Every row comes from one small tree of marks. Brackets hold a mark, then the marks that hang from it, in alphabetical order. Every link used is in the known rows. Which tree was each row made from?
Known rows
(E K): 0.60 -1.02 0.82 0.69 0.53 0.93 0.96 0.69 1.19 -1.38 0.65 0.08 0.71 -1.58 -0.36 0.42 0.21 0.38 0.15 -0.13 -0.64 1.72
(X E F): 0.80 0.42 -1.45 0.89 0.12 -0.88 -4.99 0.88 -1.68 -1.00 0.46 -2.00 -0.17 -0.05 -0.73 -0.40 0.96 0.26 -1.03 0.77 -2.06 0.28
(J (X (E F K))): -0.68 -2.81 1.01 0.62 1.52 1.75 -2.84 1.67 0.22 -0.38 1.91 -2.89 -0.35 -1.46 -0.35 0.94 0.76 0.28 -1.03 0.28 -2.66 1.92
(J (E C F) X): -2.20 -2.14 -1.86 -1.19 2.22 1.74 -0.75 0.85 -2.33 1.56 1.47 -2.68 -0.51 0.48 -1.35 1.11 -0.10 0.68 -1.13 0.13 -3.31 -1.52
(J (E F (K C) X)): -1.31 -2.67 -7.62 0.02 2.33 0.99 1.85 2.31 -1.75 0.32 1.07 -1.41 1.60 -3.15 -2.03 0.84 -0.23 -0.55 -0.35 0.57 -3.47 3.25
(C K): 0.17 -0.01 -0.62 1.33 0.66 -0.43 1.51 0.84 -0.52 0.70 -0.28 -0.22 -0.27 -1.23 -1.58 -0.59 0.22 1.35 0.58 -0.90 0.93 0.81
(P (E C K X)): 1.22 -1.53 -3.00 -0.66 2.29 1.26 0.98 2.65 -2.52 -4.10 1.04 0.24 1.35 -1.72 -1.00 0.22 -0.36 2.57 0.69 -0.34 -4.06 1.95
(E K X): -0.12 -2.11 -2.29 0.01 1.04 1.24 0.86 1.55 -0.85 -1.60 0.90 0.33 1.03 -2.60 -0.04 0.14 0.18 1.76 -0.14 -0.51 -0.75 2.24
(P (E F (K C))): 1.48 -0.59 -4.54 0.61 1.35 0.70 2.43 1.52 0.86 -2.29 -0.11 -0.85 1.65 -0.86 -2.18 0.74 -0.47 -1.77 1.68 1.15 -3.85 4.04
(E C (K U)): 1.31 -1.21 0.52 1.02 1.58 2.25 1.96 1.19 -0.19 -1.53 1.12 0.00 -0.29 -1.92 -1.24 1.54 -0.46 -0.30 -1.18 0.17 -1.93 2.35
(B (K U)): 0.88 -0.98 -0.64 0.94 0.08 1.85 0.80 -0.36 -0.59 1.06 0.81 0.06 -0.73 1.17 -1.25 0.16 0.00 -0.83 -0.68 0.12 -1.93 2.68
(J (E C)): -0.67 -0.34 -0.91 -0.53 1.69 0.12 -0.05 0.95 -2.71 0.24 0.85 -0.76 0.07 -0.37 -0.88 0.56 -0.25 0.40 -0.81 -0.10 -2.83 -1.59
(P (E C F X)): -0.07 -1.23 -6.21 -2.15 1.77 0.96 1.68 1.47 -2.62 -2.84 0.80 -1.27 0.15 0.54 -1.84 0.06 -0.82 1.20 0.37 0.13 -3.81 0.94
(X (E C (K U)) F): 2.10 -0.82 -0.72 1.97 1.71 1.42 -3.16 2.05 -1.99 -2.47 1.59 -1.92 -0.47 -2.23 -1.93 1.17 0.47 -0.10 -2.24 0.95 -4.05 2.68
(P (E (K U) X)): 1.38 -1.96 -3.26 0.44 1.41 1.18 -1.11 3.09 -3.32 -2.22 0.41 0.75 1.09 -2.69 -1.16 0.20 -0.19 1.24 -0.23 0.03 -3.48 4.44
(J (X (E (C K)) F)): 0.21 -0.55 -0.38 1.73 2.48 0.19 -3.89 2.17 -3.27 0.01 0.90 -3.06 -0.94 -1.09 -1.84 0.08 1.03 3.40 -0.68 -0.33 -2.42 -0.55
(K C U): 0.75 0.31 -2.01 1.55 0.73 0.14 0.64 0.93 -0.64 1.45 -0.62 0.43 -0.05 -1.55 -0.59 1.17 -0.60 -2.42 -0.37 1.08 -1.22 2.65
(J (E (C (K U)))): -0.09 -0.70 -1.54 1.56 2.43 0.28 0.85 2.26 -4.29 1.87 0.56 -0.84 -0.83 -2.35 -3.04 0.44 -0.25 0.91 -1.46 -0.68 -2.25 0.92
(X (E C)): 0.42 0.08 1.32 0.12 1.42 -0.05 -1.55 1.23 -1.31 -1.49 1.30 -1.36 -0.92 -0.54 0.30 0.52 -0.02 -0.35 -1.01 0.20 -2.75 -0.65
(J (E C (K U)) X): -0.56 -2.76 1.12 1.00 2.88 2.55 -1.81 2.49 -3.14 1.18 1.67 -0.96 0.01 -2.42 -1.00 1.91 0.08 1.35 -1.85 -0.04 -4.00 1.11
(E (X F)): -0.14 -0.64 -5.45 -0.29 0.29 0.05 -1.92 0.56 -2.26 -0.80 0.01 -0.80 0.60 -0.48 -1.06 -0.59 0.41 2.21 -0.40 0.12 -0.64 0.46
(P (E C F K X)): 0.46 -2.22 -5.81 -1.42 2.24 1.94 2.66 2.11 -1.84 -4.19 1.39 -1.08 0.90 -0.91 -2.37 0.48 -0.60 1.49 0.56 0.01 -4.29 2.59
(J E): -0.87 -0.41 -1.12 -0.04 0.74 -0.55 -1.71 1.00 -2.45 1.30 0.40 -0.46 0.45 -0.52 -0.51 -0.13 0.17 0.18 -0.72 0.00 -1.85 -0.49
(P (E (K C) X)): 1.34 -0.96 -4.72 0.62 1.88 0.16 0.77 2.94 -2.00 -2.54 -0.16 0.71 2.33 -2.78 -0.59 0.21 -0.29 0.78 1.54 0.45 -3.67 3.75

Write each row's tree
0.93 -1.43 -2.72 2.18 1.65 1.08 -0.10 2.17 0.48 -0.45 1.14 -2.00 -0.28 -3.14 -1.72 1.61 -0.17 -3.53 -1.43 1.58 -3.60 5.23 | (X (E F (K C U)))
1.62 0.16 -1.87 2.47 1.90 0.03 -2.50 2.13 -3.47 -0.43 0.67 -2.40 -1.46 -1.91 -3.21 0.10 0.47 0.98 -1.72 0.10 -2.51 1.87 | (X (E (C (K U))) F)
-0.18 -3.05 -4.85 -0.40 2.14 3.14 3.27 1.60 -1.32 -1.93 1.77 -1.13 -0.50 -2.25 -2.34 1.47 -0.72 0.04 -1.65 0.12 -2.43 3.55 | (E C F (K U) X)
1.08 -0.91 -4.34 0.54 2.52 0.41 1.14 3.37 -5.43 -1.22 0.06 0.05 -0.31 -2.23 -2.78 -0.15 -0.64 2.74 0.06 -0.81 -2.94 2.65 | (P (E (C (K U)) X))
1.32 -1.14 -2.81 -0.72 1.65 1.76 2.61 1.24 0.15 -3.96 1.12 -1.31 0.67 0.13 -2.60 0.70 -0.56 0.00 0.72 0.41 -4.01 2.16 | (P (E C F K))
-1.67 -3.09 -1.50 -0.47 2.75 2.62 0.08 1.50 -1.32 0.26 2.14 -2.56 0.24 -1.14 -1.70 1.50 0.06 1.04 -1.01 0.00 -3.83 0.14 | (J (E C F K) X)
0.97 -0.21 -6.23 -0.78 0.48 -0.67 -3.23 1.67 -3.82 -2.24 -0.39 -0.48 1.34 0.12 -1.47 -1.07 0.37 2.58 0.62 0.35 -2.90 1.15 | (P (E (X F)))
1.14 -0.34 -2.27 1.79 0.71 1.40 2.22 0.00 -0.18 1.60 0.14 0.17 -0.13 0.36 -1.34 0.81 -0.34 -2.30 -0.06 0.91 -2.78 3.82 | (B (K C U))
-1.37 -1.76 -5.42 -1.79 1.62 1.55 2.95 0.49 -1.32 -1.42 1.23 -1.52 -0.56 -0.17 -1.48 0.54 -0.67 0.65 -0.73 -0.07 -1.57 0.27 | (E C F X)
1.50 -0.60 -0.79 1.60 0.65 0.16 -3.98 1.55 -0.39 -2.40 1.17 -1.90 0.52 -1.79 -1.08 -0.03 1.15 0.58 -0.86 0.65 -2.63 1.95 | (X (E K) F)
1.17 -0.12 -6.24 -1.07 1.57 0.08 -1.67 1.73 -4.32 -3.28 0.16 -0.70 0.96 0.37 -1.94 -0.43 -0.05 2.90 0.46 0.30 -3.95 0.15 | (P (E C (X F)))
-0.61 -2.06 -1.58 1.00 1.59 1.09 -4.83 1.67 -2.62 0.88 0.88 -1.74 1.39 -1.35 -1.28 0.40 1.24 2.62 -0.78 0.10 -2.71 0.34 | (J (E K) (X F))
-2.30 -2.30 -6.39 -1.54 1.15 0.23 -0.43 1.33 -3.31 1.01 1.07 -1.72 0.24 -0.99 -1.61 -0.19 -0.05 0.36 -1.24 -0.01 -2.20 0.64 | (J (E F X))
-0.08 -1.35 -0.33 0.29 2.18 1.12 0.83 1.62 -1.50 -1.17 1.58 -0.63 0.76 -1.87 -1.16 0.88 -0.09 1.01 -0.79 -0.24 -3.24 0.12 | (J (E C K))
0.77 -2.69 -5.91 -0.27 1.33 1.93 0.40 2.72 -2.43 -2.08 0.86 -0.71 0.65 -2.02 -2.49 0.37 -0.39 0.37 -0.50 0.32 -3.64 5.18 | (P (E F (K U) X))
-0.77 -2.08 -6.29 0.19 2.29 1.80 3.68 1.71 -2.80 0.20 0.89 -1.55 -1.50 -2.14 -3.61 0.49 -0.72 1.21 -1.13 -0.68 -0.78 2.75 | (E (C (K U)) F X)
0.65 -0.57 -4.27 -0.20 2.47 -0.06 1.73 2.80 -4.20 -1.98 0.06 -0.17 0.34 -1.42 -2.17 -0.65 -0.37 3.66 1.27 -1.14 -2.58 0.98 | (P (E (C K) X))
0.48 -1.64 1.15 1.63 1.31 0.82 -5.99 1.86 -1.13 -0.96 1.36 -2.42 0.42 -1.59 -0.31 0.40 1.52 2.01 -0.92 0.44 -2.81 1.08 | (J (X (E K) F))
0.56 -1.59 -4.64 0.00 1.81 1.75 0.63 1.31 -1.66 -3.27 1.14 -0.83 0.89 -1.81 -1.78 0.45 0.23 2.78 -0.34 0.02 -2.20 1.19 | (E C K (X F))
-1.24 -1.05 -2.08 0.29 1.09 0.19 -5.63 1.02 -3.56 2.13 0.29 -1.83 0.68 0.18 -0.97 0.01 1.02 2.23 -0.82 0.27 -2.40 -1.34 | (J E (X F))
2.23 -0.25 -2.40 3.28 1.36 0.33 -3.31 2.40 -1.09 -0.85 0.49 -1.55 0.45 -3.38 -1.67 1.14 0.54 -1.83 -1.46 1.72 -3.84 4.53 | (X (E (K C U)) F)
0.27 -1.71 -0.62 1.28 1.22 1.10 -1.45 2.10 -2.27 0.84 0.97 -0.17 0.53 -2.77 -1.46 0.79 0.16 -0.44 -1.69 0.15 -2.71 2.68 | (J (E (K U)))
1.83 -0.92 -4.55 1.22 1.41 1.21 1.84 2.12 -0.08 -1.43 -0.06 -0.67 1.01 -1.58 -2.69 1.26 -0.69 -2.52 0.44 1.47 -3.98 5.58 | (P (E F (K C U)))
0.04 -0.57 -6.01 0.53 1.94 0.40 1.18 1.51 -3.29 -1.31 0.22 -1.25 -0.11 -1.41 -3.01 -0.53 0.23 3.90 0.10 -0.80 -0.83 0.42 | (E (C K) (X F))
-0.33 -2.01 -1.38 0.60 2.59 1.83 -3.03 1.71 -2.60 -0.29 1.47 -1.90 0.98 -1.06 -1.65 0.99 0.76 2.91 -0.94 0.14 -4.09 -0.42 | (J (E C K) (X F))
0.89 -0.97 -0.61 2.49 1.83 0.39 -4.73 2.32 -0.65 -0.41 0.68 -2.15 1.00 -2.47 -0.20 1.05 1.11 0.43 -0.22 1.27 -3.57 2.22 | (J (X (E (K C)) F))
-0.04 -1.27 -6.90 -0.85 2.45 0.64 3.07 2.41 -3.30 -2.30 0.45 -1.55 -0.01 -0.65 -3.55 -0.44 -0.59 2.55 0.95 -0.79 -2.87 1.71 | (P (E (C K) F X))
-0.64 -0.95 2.82 0.19 2.01 0.66 -3.48 1.61 -2.19 -0.11 1.48 -1.90 -1.03 -0.49 1.08 0.95 0.31 1.14 -1.04 0.05 -2.97 -1.26 | (J (X (E C)))
-1.19 -1.73 0.33 -0.64 1.92 1.36 -2.06 1.04 -1.16 -0.10 1.86 -3.30 -1.48 0.35 -0.29 1.15 0.14 0.05 -1.34 0.45 -3.15 -0.84 | (J (X (E C F)))
0.66 -1.57 1.29 1.29 2.27 1.59 -4.39 1.99 -1.38 -1.96 1.74 -2.59 0.00 -1.33 -0.49 1.01 1.03 2.18 -1.04 0.45 -3.75 0.33 | (J (X (E C K) F))
-2.08 -2.21 -7.09 -0.73 2.82 0.62 2.67 2.21 -4.05 0.67 1.23 -2.26 -0.35 -1.89 -3.51 -0.17 -0.32 2.23 -0.72 -1.02 -2.36 0.50 | (J (E (C K) F X))
1.24 -0.45 -3.89 0.60 1.95 1.08 2.51 1.91 -2.43 -1.03 0.16 -1.55 -0.94 -0.41 -4.34 0.30 -0.78 0.36 0.10 -0.10 -3.05 2.89 | (P (E (C (K U)) F))
